Every row comes from one small tree of marks. The marks that hang from a mark follow it in brackets, in the order of their numbers. Every link used is in the known rows. Which tree was each row made from?
Known rows
K_946(K_101 K_454 K_958(K_467(K_619))): [-18.7   1.9 -17.9  -1.9 -27.2 -17.5  10.4  -0.1  15.4  -3.5   9.6 -22.0
  35.5  20.0  30.5]
K_729(K_619): [-23.8  -3.9  -8.9  -4.8  -7.9   3.0  -6.5  -8.2 -10.9  -0.2   4.7  -1.0
   2.4   2.7   2.4]
K_467(K_619 K_958(K_946)): [ -6.0  12.7  -6.8  15.3   9.0 -26.2   9.1  -9.5  14.0 -17.8  -1.6  -6.6
  24.3  -1.6  24.4]
K_454(K_467(K_958)): [ -6.4  11.8   3.8   3.2  -9.4 -15.5   2.5   8.2  13.4  -9.6   5.9 -27.3
  28.1  19.5  25.1]
K_946(K_101(K_729) K_454(K_467(K_619)) K_958): [-39.7  -5.0   1.9   0.4 -40.0 -10.8  21.0   7.9  14.9 -10.6  19.8 -45.2
  47.8  26.9  57.1]
K_467(K_619 K_958): [ -7.1  15.7 -10.5   2.7   5.6 -16.1  17.2  -6.7  15.7 -19.1  12.6 -10.2
  32.8   0.5  18.5]
K_946(K_454 K_958): [-16.2   3.4  -4.3   1.0 -13.7  -1.8   5.8  -7.0  -4.4   2.3   9.5  -4.7
   6.7   8.9  11.1]
K_894(K_958(K_467(K_619) K_946(K_101(K_729)))): [  0.0  -8.0  -0.7  -0.7 -28.7 -22.8   8.0 -15.7  16.3 -13.1 -24.8 -28.0
  17.0 -11.9  55.2]
K_894(K_454(K_467(K_619)) K_958(K_946(K_101(K_729)))): [ -0.3 -21.4  14.5  -5.6 -10.2 -22.0  19.3 -19.2   3.2 -28.5   3.7 -36.8
  15.6 -15.8  70.6]
K_894(K_454 K_958(K_467(K_619) K_946)): [ 19.2 -13.2 -10.1  -6.0  11.0 -25.0  10.4 -38.9   0.5 -14.2  -6.6  -2.1
  -2.4 -29.0  34.5]
K_467(K_619 K_958(K_946(K_101 K_454))): [-12.7   6.4  -7.9  12.5  -6.8 -32.2   6.6  -4.7   7.9 -14.7  11.0 -13.1
  31.3  11.3  36.9]
K_894(K_454 K_958(K_467 K_946)): [ 26.2 -14.3  -0.2  -7.1   4.4 -15.7  -2.1 -34.6  -5.9  -4.4 -18.8  -2.8
 -22.9 -29.5  26.8]
K_946(K_101 K_454(K_467(K_619 K_958))): [-20.5   5.5  -7.1   1.2 -18.9 -31.0  12.6   8.3  13.7 -15.7  30.4 -33.4
  55.3  32.9  45.3]
K_958(K_467(K_619) K_946(K_101(K_729) K_454)): [-21.0 -13.8  -8.4   9.1 -31.7 -16.9   1.7  -5.2  13.8   8.2  -8.1 -21.9
  20.6   7.9  42.2]
K_958(K_467(K_619) K_946): [ -2.3  -2.9 -14.3  12.1  -1.6 -22.8  -1.4  -7.6  15.1   2.6 -13.7  -2.8
  14.7   3.3  15.9]
K_958(K_467): [  3.0  -0.9  -8.1  -1.8 -11.3  -3.1  -6.7   0.1  10.3  10.1 -11.5  -6.2
   2.4   4.5   2.4]

Write each row's tree
[-17.5 -14.6   6.2   2.6 -33.0 -31.1  11.3 -13.0   1.0 -13.4   4.6 -34.7
  31.4   9.9  71.0] | K_894(K_958(K_946(K_101(K_729) K_454(K_467(K_619)))))
[  6.0  -5.4   0.7   8.9 -16.7 -16.8 -15.7   8.7  11.9   5.1 -25.3 -14.3
   0.4   9.2  17.3] | K_958(K_467 K_946(K_101))
[-28.4  -0.1  -4.7   1.6 -24.9 -22.9  15.2  10.2   9.5 -13.8  26.3 -32.8
  48.6  35.1  43.3] | K_946(K_101 K_454(K_467(K_619)) K_958)
[-10.7   8.7   2.9  14.0  -8.6 -38.3   6.0  12.5  21.0 -24.4   3.9 -34.7
  46.0  25.0  48.8] | K_454(K_467(K_619 K_958(K_946(K_101))))
[-21.9   3.6  10.3  13.8 -23.6 -26.0  11.7  10.1  27.5 -21.7  -3.1 -47.5
  44.7  15.9  62.6] | K_454(K_467(K_619 K_958(K_946(K_101(K_729)))))
[ -7.5  -8.9  -5.7   5.1  -8.2 -40.0   7.2 -22.6  -6.9  -8.8  10.9 -10.3
  26.7  12.2  47.4] | K_894(K_958(K_946(K_454(K_467(K_619)))))
[-13.0   2.4 -13.2  -0.8 -24.9  -4.7  -0.5  -7.4   5.4  12.5  -2.4 -11.6
   9.5  13.0  13.5] | K_946(K_454 K_958(K_467))
[ -1.2  -4.2  -9.4   9.5  -9.9 -26.3  -3.2   4.2  18.4  -4.6 -13.8 -13.7
  20.3   9.8  25.5] | K_958(K_467(K_619) K_946(K_101))
[-32.4   2.3   6.6   6.5 -30.0  -5.2  -6.2  -3.3   4.9 -12.9 -14.8 -32.3
  11.5  -1.3  42.1] | K_467(K_958(K_946(K_101(K_729(K_619)))))
[  4.2  -2.4   9.7   7.7   9.2 -19.5   1.7  -8.4   4.5 -13.0   3.9 -21.4
   5.4  -1.2  34.4] | K_894(K_454(K_467(K_958(K_946))))
[ 17.0  -2.4  -3.0   1.3 -10.9 -22.1  -9.0 -20.9   1.2   0.3 -30.2  -4.8
  -8.0  -9.9  24.4] | K_894(K_958(K_467 K_946))
[-38.7  -2.8  -3.7  -8.2 -51.0   9.6  -2.3   1.3  13.0  -1.9 -16.6 -40.9
  15.5   7.1  35.6] | K_946(K_101(K_729(K_619)) K_958(K_467))
[  1.6  -6.6 -18.4   2.1 -11.3 -34.3   2.8 -33.1  -1.7   1.1  -6.0   0.1
  13.4  -3.3  34.7] | K_894(K_958(K_467(K_619) K_946(K_454)))
[ -6.2 -10.5  -0.7   2.8 -17.5 -43.1   6.0 -10.8  -3.9 -15.7  11.2 -21.1
  32.8  18.7  56.9] | K_894(K_958(K_946(K_101 K_454(K_467(K_619)))))
[  6.1  -6.2  -0.2   2.7  -6.8 -21.7  -3.6 -28.3 -18.1   0.0  -6.1   6.1
  -9.2  -7.9  24.6] | K_894(K_958(K_946(K_454)))
[-20.1  -9.6  -7.3  14.9  -5.3 -31.5   2.2  -4.7   0.2   2.2  15.3  -8.7
  29.2  25.0  31.8] | K_958(K_946(K_454(K_467(K_619))))
[-22.0   7.8 -12.0   4.0  -9.7 -27.7  14.1  -3.9  10.8  -8.8  30.2 -22.4
  49.5  26.2  36.3] | K_946(K_454(K_467(K_619 K_958)))
[ -3.4  -1.2   0.2   8.7  16.1 -28.5  14.1 -12.9  11.0 -22.7  15.4 -21.0
  25.6  -1.0  42.0] | K_894(K_454(K_467(K_619 K_958(K_946))))
[-10.8  -7.5 -20.6  11.5  -7.8 -25.3  -2.3 -15.1   5.9  12.3  -1.3   1.8
  16.1  10.2  19.1] | K_958(K_467(K_619) K_946(K_454))
[ -7.7 -13.0  -6.6  -0.9 -35.2 -25.4   6.7 -23.2   6.4  -3.2 -12.5 -24.1
  18.6  -5.4  58.2] | K_894(K_958(K_467(K_619) K_946(K_101(K_729) K_454)))
[-39.8 -17.5   1.0   4.9 -35.3  -2.0 -11.7  -8.7 -13.1   6.4  -3.3 -17.4
   0.8   6.0  34.8] | K_958(K_946(K_101(K_729(K_619)) K_454))
